Every row comes from one small tree of marks. Brackets hold a mark, then the marks that hang from it, in alphabetical order. Every link used is in the known rows. Which tree was each row made from?
Known rows
[sude kube tuzut]: [ -1 -29  -9  19   9 -12  15  -6 -22  37 -13 -27  33 -19   3  53 -22  -7
   0  -9   6 -11  20  12   0   2  31  10   4 -15   5 -25   8 -23 -11   9
 -14 -21  29  10  15  -4 -20   6  -1  26  -3  -1 -18   0   5  26 -18 -17]
[kolab riki]: [ 10 -25   1   4  33  -2  -6  -3 -15 -10   2  -5  30  -1  37  30 -25   2
   7 -10  -6   1   9  36   9  11 -16  27  -3 -15   1  -9  18   0   1  18
   0  10  -1   7   8  17 -25  22  30  -1  -7 -10 -20  26 -10   8 -10 -21]
[mavu [tuzut fesa patab sofe]]: [-29  -9  -4  -2 -29 -18  14  11  25   5 -16  18  -8   0   2   8  11 -13
  -4 -12 -31  15  -6 -33  -5  19 -22   3 -16  -4 -19  -3  -9  -3 -25   4
   8  -4 -15   4  12   3   2  -2  -3   5   8  -7 -10   2  13  10  12   7]
[dutiv [kube [sude tuzut]]]: [  2 -36  -2  25  21  -9  -9 -30 -28  19  16  -6  19 -10  13  30  -1  13
  12  14  27   4 -10  38 -20 -28  12 -28  11  -2   4   0  21 -10 -16  28
   9  -4  12  -3  27  10 -22 -13   2  12 -20  11  -4   4 -20  13 -12 -18]
[kube [sude [tuzut kekufov patab sofe]]]: [ -5  -4  15  10  -9  22   3 -11 -22  -8   2   3   1  -7  13   5  -3  -2
  17  15  -1   4   9   1 -37  -6  11 -13   5  10   7   1   6   1 -15  21
   8  23  -9  24  -2   2   8  -9   2 -10 -20  22  25 -20  -9 -10   4  14]
[kolab [patab [tuzut sude]] riki]: [ 16   8  17  28  29  18 -17   1 -10 -40  10 -15   4 -11  37   3  -8   8
 -17 -17  -5   4  12  29  39  15  20  16  -6  -6  -9  11  17 -18  -8  12
   4  19  12 -10  -5   6  -2 -17   2 -12  10  -3  -7  14  13 -10 -16   0]
[riki [kolab [patab [tuzut fesa]]]]: [ -5  20 -28 -15  11 -17  -7 -17  21  16 -15 -13   0   0  23  25   8   8
   6  -7 -14  12  -7   8  15  23   1  -1  -5 -15 -18  14   4 -17   1  34
  25  -3  24  -8   7  20  14 -22 -25 -17 -16 -11 -11  16  12  14   4  11]
[patab [tuzut kekufov sude]]: [ 23   5   9  -2  13   9  -2 -15   5   6   6  -5  -3 -18  -6   0   2  -3
   7   7  26   4  -6  14   0 -14   8 -11   7  11  34  15  -9   9  26 -18
  -8  23   0   4  14 -21  13  -8 -17  -7  -8   1  18  -1  -9  -4   1  -8]
[kekufov tuzut]: [ -2 -16   3   5  33 -20   6 -31 -10  25  -8 -20  18 -16  16  46  -8  -4
   6 -14 -14  -2  -4  -8  -9  -1 -29   6 -10 -25  -2  -7  -2  -6  10   9
  -3  -5 -14   0  18   7  -9   7  26  15 -28  -4  -7  14  -9  29  -7 -13]
[kolab [patab [tuzut fesa kekufov sofe]] riki]: [ -3  -6  23   8  -8  11   2  20 -19 -31 -13 -24 -23   3  20 -24  -5  -9
 -12 -15 -34  -1  16  -8  13  27  18   4 -11  -1 -14   2  10 -10  -7  21
  27  11   5  13 -10  -6  -1  10  -1 -39  19   4 -23   3  30 -29   9  -3]
[sofe [tuzut kekufov patab]]: [ -2 -12  21 -11   4 -10  17 -13  -9   3   7   0  10 -15   2  20  -5 -17
  17  13  -5  14  -1  -4 -11 -14 -14  11  -7  -1  12  -1 -15  -6  -5  -4
 -12  19   5  20  28 -20   7  -9  -8  -1 -13   5  19 -26 -11 -20   9 -15]
[patab kolab [tuzut sude]]: [ 28  15 -18   1  36  -3 -11 -12   9   2  -7  -6  17  -4  -6  10   7  16
 -10  -1  47  -9  14  23  27 -10  21 -12  -3  -4   2  12  11  -4  35 -12
  15  -2  16 -19  25  17  23 -12  -5   7   4 -14  19  12  -1  -9 -12  12]
[tuzut kekufov mavu]: [  7   0   6 -30  10  18 -14   1  -8   9  11   9  -6  14   7 -12 -16   7
  21   8  -4  -2   2  -3 -26 -18 -32  16   8  11  27  -2 -18  23  25  -7
 -17  19 -10  20 -22  -9 -15  33  12 -11 -13  12 -11   0 -20 -19  11 -34]
[laku tuzut]: [ -3 -22   4  -1  16 -13 -16  -3  -9  22  20  -1  11 -17  38  37  -2  -6
  29   3 -27   6  -8  15   7   8 -16  12  -8 -19   5   2  11 -10  14  10
   6  -3   5  -5   6   4   0   4  19  11 -10 -11 -15  21 -18  24 -20  -5]
[tuzut fesa kekufov mavu [patab kolab]]: [-17  15 -14 -51 -24  15   4  32  13  -3  -2  12 -38  30 -35 -54   0  -1
  11   4  -7   1   8 -35 -27  -1 -22  10 -12   8  -2  -8 -20   7  16 -13
   2  14  13  14 -19  10 -24  16  -1 -19   6  -5   5 -17  -9 -37  20  -4]
[fesa [tuzut sofe sude]]: [  2  -8  -5  18  -4 -19   4 -18   4 -10  11  -6  16   7  12  22   5   2
   5  -1  -4  -1 -29   2  14   1 -21  -9  21   1   5   7   0   7   2  -3
   6 -12 -32  -9  -5 -12  18   9  -6   7 -13   0  -4  13   2  30  -2  13]
[kolab [patab [tuzut fesa sofe sude]] riki]: [  3   5  12  23  -1  12  -8  11  -6 -38  -6 -18 -18   1  28 -21   1   2
 -21 -19 -22   4  10   7  30  26  21  -1 -12  -3 -22  11  19  -5 -16  18
  25   1   1  -8 -10   3  -1  -7   0 -23  24  -3 -19   9  26  -9  -4  13]
[tuzut kekufov sofe sude]: [  8   4  -3  -3 -22  16  -5  -6  13  -9   5  18 -19  13   7 -19  -5   1
  12  29   8   7 -13   8 -12   1  -5 -17  25  25  42  10  -2  34  11  11
  -7  21 -25  22 -15 -19  11  22  -4  -2   2  13   8  -5 -14   4   8  -3]
[sude kube [tuzut kekufov mavu patab sofe]]: [-18   5  19  -3 -41  19  18  28 -23  14 -11   1 -13   4 -26 -14 -14 -18
  -9   0 -16 -22  30 -29 -26  10  34  12   7   7   0 -19   0 -17 -15   5
 -23 -17  13  25 -31 -17 -12  18   0   2  18  19 -13 -20  15 -17   6  -9]
[mavu [tuzut kekufov [patab kolab] sude]]: [  2   8  -6  -3   2   5   1  11  33 -19   6  29   5 -10 -21   3   5 -10
  -6  11  24  13  -8   2   2  -4   5   5   2   3  16  -4 -14 -12  -2 -14
 -23  34   4  -4  13  -2  23 -24 -18  18   4  -4  44  -8  -3   4   1  -5]
[fesa tuzut]: [ -1 -24  -6   5  20 -28   9 -21  -6   9  12 -19  33  -2  18  49  -6  -4
  15 -14  -9   1 -22   5   7  -6 -36  11  10 -15   1   0  -7  -9  11  -3
   7  -5 -12  -3  13  -8   0   9   1   7 -33  -7  -9  16  -5  28  -5  -7]
[mavu tuzut]: [  0 -21  -7   9  26 -21  -3 -12  14  13  -4   9  35 -18  22  50  -3   1
   2  -9  -2  12  -6   7   2  -6 -21  13  -6 -12   2  -5  -9  -5  -5  -3
  -9   8  -7  -4  24  -1   5  -1   3  18 -14  -5  -6  15   0  23  -2 -22]
[tuzut fesa kekufov mavu patab sofe sude]: [-18  29   2 -27 -62  28  -1  30  23 -16   8  30 -66  32 -31 -83  10  -1
   5  13 -19   9 -12 -40 -27   7 -18  -9   4  32   9   8 -19  38  -7 -14
  -7   7 -23  15 -48 -13 -14  14  -8 -20  20  11   4 -21  -8 -23  24  15]
[patab kolab [tuzut fesa kekufov mavu sofe]]: [  3  12   0 -33 -11   1   0  18  -5  15 -34 -10 -20  26 -30 -49  14   5
  -6  -1   3 -22  23 -36 -13  -5   9 -23  -9   7 -14  -3  -4  18  39 -16
  36 -20  -1  -2   0   6  15  31  -2 -34  19   2 -13  -2  22 -47  25   5]
[riki [kolab [patab [tuzut kekufov mavu sude]]]]: [  6  38 -11 -13  12   7 -24 -11  22   0   1   3  -7   1  13   0   5  14
   1   8   0   6  -9  13  11   9   9   0   9   2  -3  19  -1  -6  11  19
  -1  10  16 -13 -16   8  21 -22 -27 -20 -11   4   4  10   8   1   6   3]
[sude tuzut]: [  0 -22   4   7  25  -4   7 -13 -14  21  -2 -19  27 -16  22  53 -22  -2
  14 -10 -12   3  13   4 -19 -10   9   7 -12 -12   1 -10   3 -10   5   0
  -3  -5   0   4  11   3 -13   5   6  13 -15   3 -10   7 -11  16  -9  -7]
[patab [tuzut [sude kube]]]: [ 22   3 -10  15  15  -3  -2 -21   1  21  -1 -11  13 -22  -3  17   5   5
 -10  -5  36  -3   2  25  28  -5  20  -3  10   0  17  12   7  -5   9  -7
  -9  -5  19  -6  20  -9   6 -15 -10  11   2  -8  -1   6  -1  12 -18  -3]
[riki [kolab [patab tuzut]]]: [ -1  25 -19 -10  22  -9 -14 -21  15  11  -7  -7  10  -3  31  36   2  10
   4  -4  -6   8  -2  17  20  22   3   5   3 -12 -13  17  11 -22   6  37
  14   4  24  -9   3  16  23 -20 -21 -12 -20  -6  -6  18   8  13   0   6]

Write each row's tree
[ 21  -3   0  -5  45  -5  -5   4 -18  -7 -19 -20  33   1   5  16  -5   4
 -11 -15  22 -20  33  27  25   5  23   6 -14 -18 -17  -5  23 -19  30   0
  27  -6  20 -13  31  27  11   8  17  -9   7 -18  -4  25  14 -23  -7   0] => [patab [kolab riki] tuzut]
[  2   0  12  -2 -15   0  -2   2  -2 -12  13   2  -3  17  -9 -20   5   0
   6   7  -7 -11 -28 -17 -12 -13 -22  -8  25  17  11   3 -16  24  16 -19
  -6  -7 -40  -3 -33 -25  17  22  -6 -10  -9  14  -3   1   6   4  13   0] => [fesa [tuzut kekufov mavu sofe sude]]
[-26   5  13 -10 -30   9  13  21 -10  11  -9  -2 -22  12  -4 -13  -6  -4
   4 -18 -48  -4  19 -44 -36   8   2   3 -25   1 -31  -8  -4   3 -11  -7
   9 -27 -15   3 -29   6 -24  14   7  -6  12   9 -22  -6   4 -11  11  20] => [sude [tuzut fesa mavu patab sofe]]
[  6  40  -5 -29  -9  39 -16  22  21 -27  24  36 -28  25 -28 -51  -1  11
   1  18  26  -2   3  -2  -5 -12  -7  12   6  21  19   7 -11   9  21 -20
 -28  30   7   3 -32   5  -1  -4  -2   1   9   5  36 -15 -21 -30   4   1] => [tuzut kekufov mavu [patab kolab] sude]
[ 13 -19  -3 -20  18  -8   9  19 -11  -1 -29 -30   6   3 -24 -18  -1 -12
  -2  -8  17 -14  21   2   2   2  23  -9 -15 -11 -10 -16   3  -3  34 -13
  34   1  19  -3  33  15   4  14   0 -31  13 -19  -1   9  19 -28  12  -8] => [patab [kolab riki] [tuzut fesa kekufov]]
[  4  12  -6   2 -22  -5  -3   4   0  24 -19  -5 -21   5 -20 -38  20  11
 -19 -10   9 -11   2 -15   9  -1  13 -18   3  10  -8   7  -1  22   0 -18
  10 -37  -1 -11 -10  -8  -1   7  -6  -9  24  -2 -28   2  20  -7   3  11] => [patab [tuzut fesa mavu sofe [sude kube]]]
[ -1 -19  -5  19  13  -3  -7 -18 -23   6  16   3  14  -2  -3  20   2  10
   7  16  36  -2   0  34 -13 -20  19 -25   7  -3  -3   3  25 -25 -15  30
  12  -2  25  -3  23  20 -15 -22   2  14 -14   6  11   0 -17   1 -12  -7] => [dutiv [kube [sude [tuzut [patab kolab]]]]]
[-12   1   2   9 -44  -5  22   6   4 -15  10   2 -10   4 -25 -10   6 -24
  -5  10   4  -7 -24  -9   7  14   0  -1  32  12  17   2  -7 -11 -10   2
 -14   2  -6  13 -16 -32  19  -1 -20   4  -3   4  16 -11   9  18   4   8] => [fesa [tuzut kekufov patab sofe [sude kube]]]
[  8 -15   0   1  16 -21  -5 -15   3  17   4  -6   9  -5   0  -7   9  16
   2   1  -5  13 -19  -7  -1 -34 -18  -9 -12  -1 -12  -5 -23  34  -8 -36
   3 -19 -10 -23  20  -4 -10  -6  -3   3  -2  -3  -9 -16  -3   2   3  -2] => [sofe [tuzut fesa mavu sude]]
[-11   7  -7  23 -26  -4   4   7  25  -5  -5  32   3 -10  -5   9  12  -6
 -24   1   8   8  -4   2  20  16  10   6   9   2   2  -1   1 -11 -34   7
 -21  -1  -2   0   0  -9  15 -16  -7  28  17  -1   9  -1  10  21  -7   5] => [mavu [tuzut patab sofe [sude kube]]]
[ 17  19  13  -2 -19  16  -7   4  -7  12  -9   4 -18   2 -22 -37  10   3
 -14   9  20 -19   8  -6   2  -8  24 -12  19  22  19   8  -3  19  16 -12
 -11 -11  -4   4 -19 -22  14  13  -9 -14  18  14  -8  -6  15 -20   6  -6] => [patab [tuzut kekufov mavu sofe [sude kube]]]
[  8   0  19  17  31  12  -9   3 -21 -31   2 -22   9  -9  43  15 -12   4
 -13 -26 -15   0  22  21  33  19  12  25 -12 -12 -16   7  19 -27  -6  21
  10  14  16   0  -2   7  -6  -6  10 -17   6  -3 -19  15  14 -18 -12  -9] => [kolab [patab tuzut] riki]
[  7  29 -16  -2   2  26 -17  32   8 -28  13  24   0  18 -21 -35  -4  16
 -29  -2  33 -16  19  25  32   9  16  28   7  -2 -10  -6  16 -11 -10  -4
 -28  -1  28 -14 -26  26 -19  -7  17  16  26 -11   9   1  -3 -11 -18   4] => [tuzut mavu [patab [kolab riki]] [sude kube]]
[  7   5  17  -4  -8   5   3   4  -5  -1  13  10   1 -11 -22 -17   4  -5
  -5  16  17   1  -5  -3   2 -22   4   8   7  12  13  -5 -20   5 -15 -24
 -35   4  12   1   2 -23   0 -16 -10   6   6   8  20 -34  -5 -16   1 -13] => [sofe [tuzut kekufov mavu patab [sude kube]]]
[-10  10  17 -10   9  16   1   8 -13  10  10   2   4  -3   5  18 -17   1
   6 -17 -24  -4  21 -16 -24  -8   2  25 -20  -4 -16  -4  -2 -13  -2 -11
 -19  -6  -2  -1 -23   6 -22  -2  11   8  -5  10  -4   0 -12  -7  -6   2] => [sude [tuzut mavu patab]]
[ -4  -8  -3   4  -1 -21  16 -17  12   3   8  -2   0 -16  -1  10  12  -3
   7   3  -3  27 -19  -5   7 -13 -13  -5 -16  -2  -8   3 -17   6 -22 -20
  -1   0   3  -9  32  -6  -5 -30 -14  10  -2 -12  15 -23 -11   8   0  14] => [sofe [tuzut fesa patab sude]]
[  6   3 -25  21 -20  -2  -4 -11   8   5  -4  11  -1   8  13   6  -3  10
  -9  14  22  -1  -3  25  24  14   8  -8  28  10  23   5  16  16 -12  22
  -8 -12  -1   9  -9  -4   0  13   5  22   9   1 -13   2  -1  23 -13   4] => [tuzut sofe [sude kube]]
[-30  16   5 -40 -60  20   7  31   9   1  -5  22 -59  34 -18 -67   3  -9
  12   5 -40   2   3 -51 -38  13 -31   2  -7  22   1   3 -16  24  -3   0
   4   1 -18  31 -41  -8 -19  31   4 -28  12  11 -17 -17  -3 -34  30   3] => [tuzut fesa kekufov mavu patab sofe]
[-11  18  28 -12 -36  25 -22  32   4 -10  29  32 -44   3   2 -44  12 -11
  15  19 -34  -4 -13 -16 -10  11  -3   3   2  11   7   9   0   9   6  -7
 -13   5 -16  -5 -46 -15  12   0  11  -6  15  10   9  -3  -9  -7  -1  16] => [laku [tuzut kekufov mavu patab sofe sude]]
[ -9  14 -42 -12 -13   1   4   7  37 -11   5  13 -22  13 -18 -20   7   8
   2   4  19  19  -6   2  11   9 -10  -4 -10   0   0   5   0   2  -2  -4
   7  11  14  -4   7  22 -14 -20  -7  15   8 -23  24  -7 -20   9  -5  27] => [tuzut fesa [patab kolab] sude]
[  9 -29 -16  18   5 -37  14 -21   1  24  -6 -22  21 -19  -3  18   8   1
  -2   7  13  14 -18   9  16 -17   4 -11   0  -4   2 -11 -13  15 -21 -15
   3 -20  15 -11  45 -10  -7 -15 -13  16   3 -13  -4 -20   2  25  -7  -7] => [sofe [tuzut fesa [sude kube]]]
[  3   2  -5  11  18   0  -5  14  27 -28   4  26  23 -11  -4  13   3  -2
 -19  -5  18   6   2  17  25   5   7  16 -10 -11  -9  -8   3 -17 -15  -8
 -17  19   4 -19  15  17  13 -27   0  23  11 -15  27  11   5  13 -11   4] => [mavu [tuzut [patab [kolab riki]] sude]]
[-13 -11   2  -9  19 -20   2 -14  -8  33 -12 -21  -4  -4  -4   6   1   2
   2 -23 -29  -4  -9 -37 -26 -10 -37   0 -20 -20 -21 -11 -17  12   8 -12
   4 -21 -19 -10   2   9 -27  15  26   0 -19  -5 -25  12  -2  18   6 -10] => [kekufov [tuzut fesa mavu]]
[ -7 -38  -5  25  -5 -15  -4 -23 -26  21   3  -5   5   0   6   9   5   9
   8  14  14   4 -11  18 -25 -19  12 -40  11   2  -3  -2  20   0 -23  31
  25 -19   3   0  21   7 -21  -4   2   2 -11  11 -16   0  -8  12  -3  -7] => [dutiv [kube [sude [tuzut fesa sofe]]]]
[-12   8  -3  -7  21  -8  11 -13  -1   7  -8  -8  10  -6  -6  30  -3  -9
  -4 -12  -4  -7  10 -15   0  10 -18  11 -15 -26 -16  -5   5 -27   8  10
  -4   2   3  -1  13  20  -1  -8  24  19 -19 -10  14   8  -8   9  -7   4] => [kekufov [tuzut [patab kolab]]]
[ 11  -6  -3  19  16 -12   9   1  -6 -16   1   0  29 -10  -7  14   1  -2
 -20   6  27  -1   7  27  38  -4  25  10  -2 -13 -11  -9  12 -17 -19  -4
 -11  -4  30 -14  34   9   8 -25   1  21  12 -13  20 -17   6  -2 -16   3] => [sofe [tuzut [patab [kolab riki]] [sude kube]]]
[-19  31 -12 -13 -48  17  -6  21  24 -11   8  30 -53  30  -8 -62  13  14
  -4  -3 -22  10  -8 -31  -8  12 -24  -4  -6  20 -12  15  -5  32 -17  -9
  -1 -12 -23  -2 -45   7 -20   4   5  -4  20   3 -10  -8  -9  -6   9  30] => [tuzut fesa mavu patab sofe sude]
[ 10 -11   5  12  31  15 -16 -21 -27   8   7  -7  29 -10  27  20  -6  23
  11  -2   6  -2   7  16 -30 -28  -4  -4  -2  -1  -7  -3   1   9  -8   1
   5   5  -6  -1   0  17  -5  -6  16  -3 -26  16   6  -2 -17   0  -7   4] => [kube [sude [tuzut mavu]]]
[ 26   9  10   1  10  15  -4  18  -8 -28 -19  -5   2  10 -16 -28   1  -4
 -18   9  28 -24  22  17  14   6  41 -20   4   6   1   0  20   6  32  -4
  20   3  -2  -6   9   6  31  15   3 -21  25  -1  14  10  21 -29   6   8] => [patab [kolab riki] [tuzut kekufov sofe sude]]
[  4  -5  -4  21   1 -12  -7  -9  25  -1  -5  23  16  -7  15  22   8   6
 -10   2   0  11 -13   5  10   0  -7  -9   6   4   3   0  -2  12 -14  -1
  -8   2 -28 -11   8  -5  21  -1  -1  20   5   3   0  10   6  28  -1   2] => [mavu [tuzut sofe sude]]
[-23   4 -10  15 -35 -16  23  -4  11  15 -19  -8 -27  -7 -24 -11  12 -17
 -17  -9 -14   0 -10 -32   1  24  -3 -14  -3 -10  -9  -5  -1  -4 -26  10
  -4 -23  -8   2   0  -1  -9 -12   7  18   6  -7   0  -7   9  31  -4  17] => [kekufov [tuzut fesa patab sofe [sude kube]]]
[  9  -6   7  -6   9  -1  -2  -4   1  -8  25  -5   8   4 -11  -5  -1   1
   9   3   5  -4 -34  -6  -7 -27 -27   4  21  11  17   0 -25  13  19 -31
 -14   8 -24  -7 -17 -24   7   9 -11  -5 -18   7   7   2  -6  12   7 -13] => [fesa [tuzut kekufov mavu sude]]
[ -4 -10  17  -6   7  16  16  19 -15 -14  -4 -11  11  -5 -14  15 -24 -21
   6   0  -6 -10  29  -1 -21   7  31  14 -16 -10  -5 -21   7 -27   7   2
  -5  15  12  11   3   6  -7   1   3  -2   1   2  20  -6  -2 -13   1  -5] => [sude [tuzut kekufov [patab [kolab riki]]]]
[ -7 -21   9  -3 -13 -18  17  -9 -10  -1   1 -13  10  11   5  18  -5 -17
  18   5 -19  -6 -20 -15 -14   1 -25  -5  21   5  12  -2  -7   5  15   5
  12  -1 -27  16  -2 -23  18  30  -6 -11 -21   8  -8   4   9   8  15  -7] => [fesa [tuzut kekufov sofe]]
